What can hang from each mark
lazi: goteb lega suge
lega: gine lazi nemafu suge
vigel: gine
suge: lega
goteb: lazi
gine: lega nemafu
nemafu: gine lega

Each row was made from one small tree. The marks that hang from a mark follow it in brackets, in alphabetical order. Every link used is in the known rows. Write each row's tree.
Known rows
nemafu{gine{lega{lazi{goteb} suge}}}: [-2.423 -0.114 -1.108  2.184 -1.005 -3.808 -1.168 -0.447 -1.502  0.090
 -2.017  0.699  2.031  0.678 -0.309 -1.424  1.238  0.025  0.768]
lazi{lega}: [-1.002  0.142 -0.084  1.972  0.139 -1.175 -0.127  0.047 -0.226  0.114
 -1.024 -0.280  0.433 -0.149  0.056 -0.391  0.300  0.660 -0.018]
nemafu{lega{gine lazi{goteb}}}: [ 0.474  2.012 -0.417  2.063 -1.758 -3.207 -0.837  0.062 -0.843 -0.016
 -0.994  0.771  0.764  1.214 -0.536 -1.152  0.823  0.046  0.405]
lega{gine lazi{goteb} nemafu suge}: [-0.540  0.288 -2.435  2.381 -0.567 -4.881 -1.555 -0.304 -5.466  2.012
 -0.932  1.507  1.558  2.873  0.023 -1.956  1.391  0.923  1.271]
gine{lega nemafu}: [-3.523 -1.992 -1.710 -0.684 -0.484 -1.077 -1.345 -0.908 -1.386 -0.337
 -0.008 -0.200 -0.194  0.303  0.325 -0.069 -0.602 -0.523  0.907]
suge{lega{lazi nemafu{gine}}}: [-2.493  1.357 -1.272  1.827 -0.710 -3.566 -0.422 -0.159 -0.194  0.456
 -1.385  0.716  0.311  1.902  0.780 -1.074  1.501 -1.350  1.553]
lazi{goteb suge}: [ 1.068 -0.889 -1.455  2.407  0.397 -1.737 -0.988  0.242 -2.921  0.471
 -0.570  0.438 -0.066  0.220 -0.189 -0.327  0.770  1.394 -0.548]
nemafu{lega}: [ 0.094  1.380  0.499  0.253 -0.507 -0.061 -0.142  0.239  1.301 -0.574
 -0.293 -0.085 -0.191  0.328 -0.281 -0.099  0.165 -0.531  0.297]
goteb{lazi{suge{lega}}}: [-3.006 -1.181 -0.165  0.981  0.987 -2.738 -0.260 -0.029 -2.389  0.576
 -1.406 -0.426  0.695  0.820  0.365 -0.965  1.518 -0.027  0.438]
lazi{suge}: [ 0.383 -1.471 -1.010  1.160  0.835 -1.106 -0.775  0.142 -2.618  0.561
 -0.448 -0.090  0.031 -0.023 -0.047 -0.422  0.643  0.593 -0.150]
lazi{goteb lega}: [-0.296  0.809 -0.639  3.263 -0.333 -1.721 -0.424  0.179 -0.592 -0.047
 -1.209  0.150  0.290  0.145 -0.100 -0.289  0.406  1.387 -0.351]
nemafu{gine lega}: [ 0.860  2.183 -0.122  0.866 -0.595 -0.180  0.115  0.751  2.821 -0.936
 -0.478 -0.015 -0.239 -0.004 -0.331 -0.114  0.458 -1.248  0.560]
lazi{goteb suge{lega{gine{nemafu}}}}: [-1.154 -2.767 -3.285  3.083 -0.733 -3.258 -1.944 -0.346 -6.979  0.155
 -0.675  1.021 -0.020  1.622  0.403 -0.693  0.971  0.498  0.395]
goteb{lazi{lega suge}}: [-2.448 -0.352 -0.596  2.245  1.567 -3.444 -0.485  0.426 -1.921  1.219
 -1.708 -0.843  0.964 -0.016  0.024 -1.282  1.213  0.949  0.353]
vigel{gine}: [ 1.167 -0.353 -1.066 -0.535  1.132 -0.811  0.172 -1.011 -1.707  0.048
 -0.062  0.304  0.300  0.157 -0.874  0.293  0.308 -0.738  0.648]
lega{gine nemafu}: [ 0.444 -0.373 -2.197  0.076 -0.009 -2.274 -0.675 -0.117 -2.613  1.048
  0.230  0.714 -0.190  1.600  0.402 -0.634  0.308  0.234  0.863]
lega{lazi nemafu{gine} suge}: [-1.314  1.033 -1.775  1.752  0.180 -3.217 -0.909  0.164 -2.018  1.587
 -0.973  0.861  1.234  1.919  0.254 -1.698  1.478 -0.824  1.941]
goteb{lazi{lega{nemafu} suge}}: [-2.772 -0.016 -2.116  2.056  1.960 -4.765 -0.980  0.329 -2.665  2.094
 -1.534 -0.496  0.430  1.317  0.445 -1.490  1.446  1.160  1.217]
nemafu{gine lega{lazi{goteb} suge}}: [-0.053  2.567 -0.425  3.081 -1.141 -2.776 -0.758  0.576 -0.051  0.032
 -1.683  0.868  1.561  1.239 -0.691 -1.451  1.534 -0.626  0.968]
gine{lega{lazi{goteb suge}} nemafu}: [-3.642 -2.081 -2.817  2.180 -0.561 -4.282 -2.735 -0.827 -4.654  0.631
 -1.202  0.279  0.463  0.801  0.064 -1.190  0.656  0.558  0.753]

Write each row's tree
[-2.062  0.896  0.174  2.434 -1.446 -2.742 -0.418 -0.401 -1.132 -0.203
 -1.490  0.682  0.788  1.200  0.161 -0.765  1.162 -0.007  0.093] | suge{lega{lazi{goteb}}}
[-2.738  0.684 -0.732  1.337 -0.700 -2.076 -1.571 -0.095 -2.549  0.699
 -0.652  0.360  1.203  1.731 -0.235 -1.546  0.693 -1.409  1.922] | gine{nemafu{lega{lazi suge}}}
[ 0.068 -0.825 -1.482  3.892 -0.373 -3.217 -0.871  0.034 -4.883  0.709
 -1.580  0.876  1.829  1.033 -0.277 -1.289  1.039  1.688  0.047] | lazi{goteb lega{gine suge}}
[-1.633 -0.052 -0.997  0.851 -0.299 -0.491 -1.242  0.127 -2.276  0.150
 -0.068  0.271  0.576  1.479 -0.198 -0.792  0.204 -1.009  1.534] | gine{nemafu{lega{suge}}}
[-3.199 -1.596 -2.504  1.017  0.408 -5.006 -1.976 -0.941 -3.602  1.488
 -1.484  0.159  0.463  1.395  0.491 -1.507  1.241  0.524  1.074] | gine{lega{lazi{suge} nemafu}}
[-1.774  1.895 -1.830  3.100 -1.172 -4.207 -0.697 -0.081 -0.605  0.263
 -1.491  1.204  0.304  2.149  0.573 -0.968  1.633 -0.500  1.198] | suge{lega{lazi{goteb} nemafu{gine}}}
[-2.065 -0.452  0.019  1.382 -1.359 -3.115 -0.405 -0.670 -2.558  0.056
 -1.288  0.546  1.194  1.285  0.351 -1.160  1.180 -0.617  0.495] | suge{lega{gine lazi}}
[-1.295 -2.758 -3.264  3.348  0.453 -3.334 -2.057  0.013 -6.108  0.951
 -0.886  0.069  0.306  0.580  0.168 -1.154  0.570  0.680  0.697] | lazi{lega{gine{nemafu}} suge}
[-2.883 -1.297 -2.486 -0.208  1.094 -5.223 -1.344 -2.226 -4.845  1.576
 -1.485  0.859  1.864  2.324 -0.508 -1.457  1.403 -0.676  2.359] | vigel{gine{lega{lazi nemafu suge}}}
[-2.693 -0.068 -2.175  1.621  1.209 -4.197 -0.519  0.356 -1.659  1.042
 -1.475  0.011  0.225  1.728  0.745 -1.167  1.979 -0.624  1.534] | goteb{lazi{suge{lega{nemafu{gine}}}}}
[-2.307  1.245 -1.247  2.495 -1.095 -4.089 -0.937 -0.620 -1.860  0.710
 -1.312  1.098  0.314  2.568  0.626 -0.960  1.348  0.234  0.935] | suge{lega{lazi{goteb} nemafu}}
[-2.651 -1.459 -2.346  1.108  1.002 -5.154 -0.874 -0.155 -4.762  1.600
 -1.263  0.231  0.577  2.398  0.800 -1.566  1.823  0.189  1.314] | goteb{lazi{suge{lega{gine nemafu}}}}
[-0.657 -2.372 -2.925  1.954  0.243 -3.862 -1.241 -0.384 -5.881  1.039
 -0.978  0.764 -0.007  2.307  0.774 -1.060  1.540  0.311  0.724] | lazi{suge{lega{gine nemafu}}}
[-1.024  0.886 -2.295  2.066 -0.074 -3.444 -1.729 -0.994 -4.470  0.686
 -0.845  1.149  1.395  2.177 -1.307 -1.160  1.063 -1.194  2.201] | vigel{gine{nemafu{lega{lazi{goteb} suge}}}}
[-1.327  1.154 -1.614  0.347  0.116 -2.494 -1.158 -1.119 -1.766  0.244
 -0.284  0.370  0.229  1.210 -0.973 -0.609  0.466 -2.210  2.162] | vigel{gine{nemafu{lega{lazi}}}}
[-2.573  0.089 -0.411  1.002 -1.259 -3.284 -1.044 -0.834 -0.499 -0.095
 -1.413  0.313  0.883  0.401 -0.095 -0.763  0.447  0.587  0.142] | gine{lega{lazi{goteb}}}
[-2.860 -3.205 -2.876 -0.679  0.995 -2.406 -1.539 -1.997 -5.473  0.362
 -0.515  0.387  1.231  1.082 -0.706 -0.435  0.193 -1.030  2.022] | vigel{gine{lega{suge} nemafu}}
[-0.720  1.596 -2.272  2.897 -0.264 -4.133 -1.164  0.290 -2.294  1.435
 -1.143  1.344  1.133  2.162  0.017 -1.569  1.574  0.039  1.522] | lega{lazi{goteb} nemafu{gine} suge}
[-1.398 -1.374 -3.935  1.487  1.095 -6.402 -2.080 -1.867 -5.688  1.408
 -1.733  0.937  0.578  1.878 -0.588 -1.097  1.647  0.629  1.426] | vigel{gine{lega{lazi{goteb suge} nemafu}}}
[-3.056 -0.624 -0.632  0.970 -0.483 -3.097 -0.882 -0.532 -1.225  0.206
 -1.855  0.193  2.076  0.436 -0.086 -1.498  1.114 -0.863  1.198] | nemafu{gine{lega{lazi suge}}}
[-2.306 -1.421 -1.827  1.217 -0.567 -2.889 -1.733 -0.433 -5.977  1.395
 -0.320  0.754  1.637  1.651 -0.044 -1.802  0.583 -0.705  1.651] | lega{gine{nemafu} lazi suge}
[-5.194 -1.992 -1.425  0.473 -0.591 -3.037 -1.914 -1.073 -3.993  0.765
 -0.999  0.177  1.620  1.173  0.154 -1.497  0.400 -0.759  1.760] | gine{lega{lazi suge} nemafu}
[-4.802 -1.113 -1.340 -0.110 -0.845 -2.575 -1.733 -1.112 -1.536  0.199
 -0.580 -0.086  0.550  0.539  0.281 -0.846 -0.164 -0.864  1.305] | gine{lega{lazi} nemafu}
[-1.284 -1.253 -2.782 -1.330  1.183 -3.151 -0.779 -1.919 -2.374  0.433
 -0.550  0.392  0.039  1.307 -0.273  0.003  0.404 -0.424  1.499] | vigel{gine{lega{nemafu}}}
[-2.749 -1.840 -1.940 -0.223  0.296 -2.742 -1.133 -0.896 -3.016  1.004
 -0.886  0.368  0.846  1.854  0.445 -0.957  0.627  0.425  1.322] | gine{lega{nemafu suge}}
[-2.753  0.207 -0.492  0.367 -0.827 -2.692 -0.484 -0.509  1.202 -0.378
 -1.468 -0.111  0.988 -0.235 -0.017 -0.843  0.602 -0.909  0.744] | nemafu{gine{lega{lazi}}}
[-1.644 -0.856 -2.334  2.396 -1.054 -3.534 -2.058 -0.318 -6.333  1.249
 -0.479  1.270  1.641  1.937 -0.224 -1.692  0.691  0.164  1.338] | lega{gine{nemafu} lazi{goteb} suge}
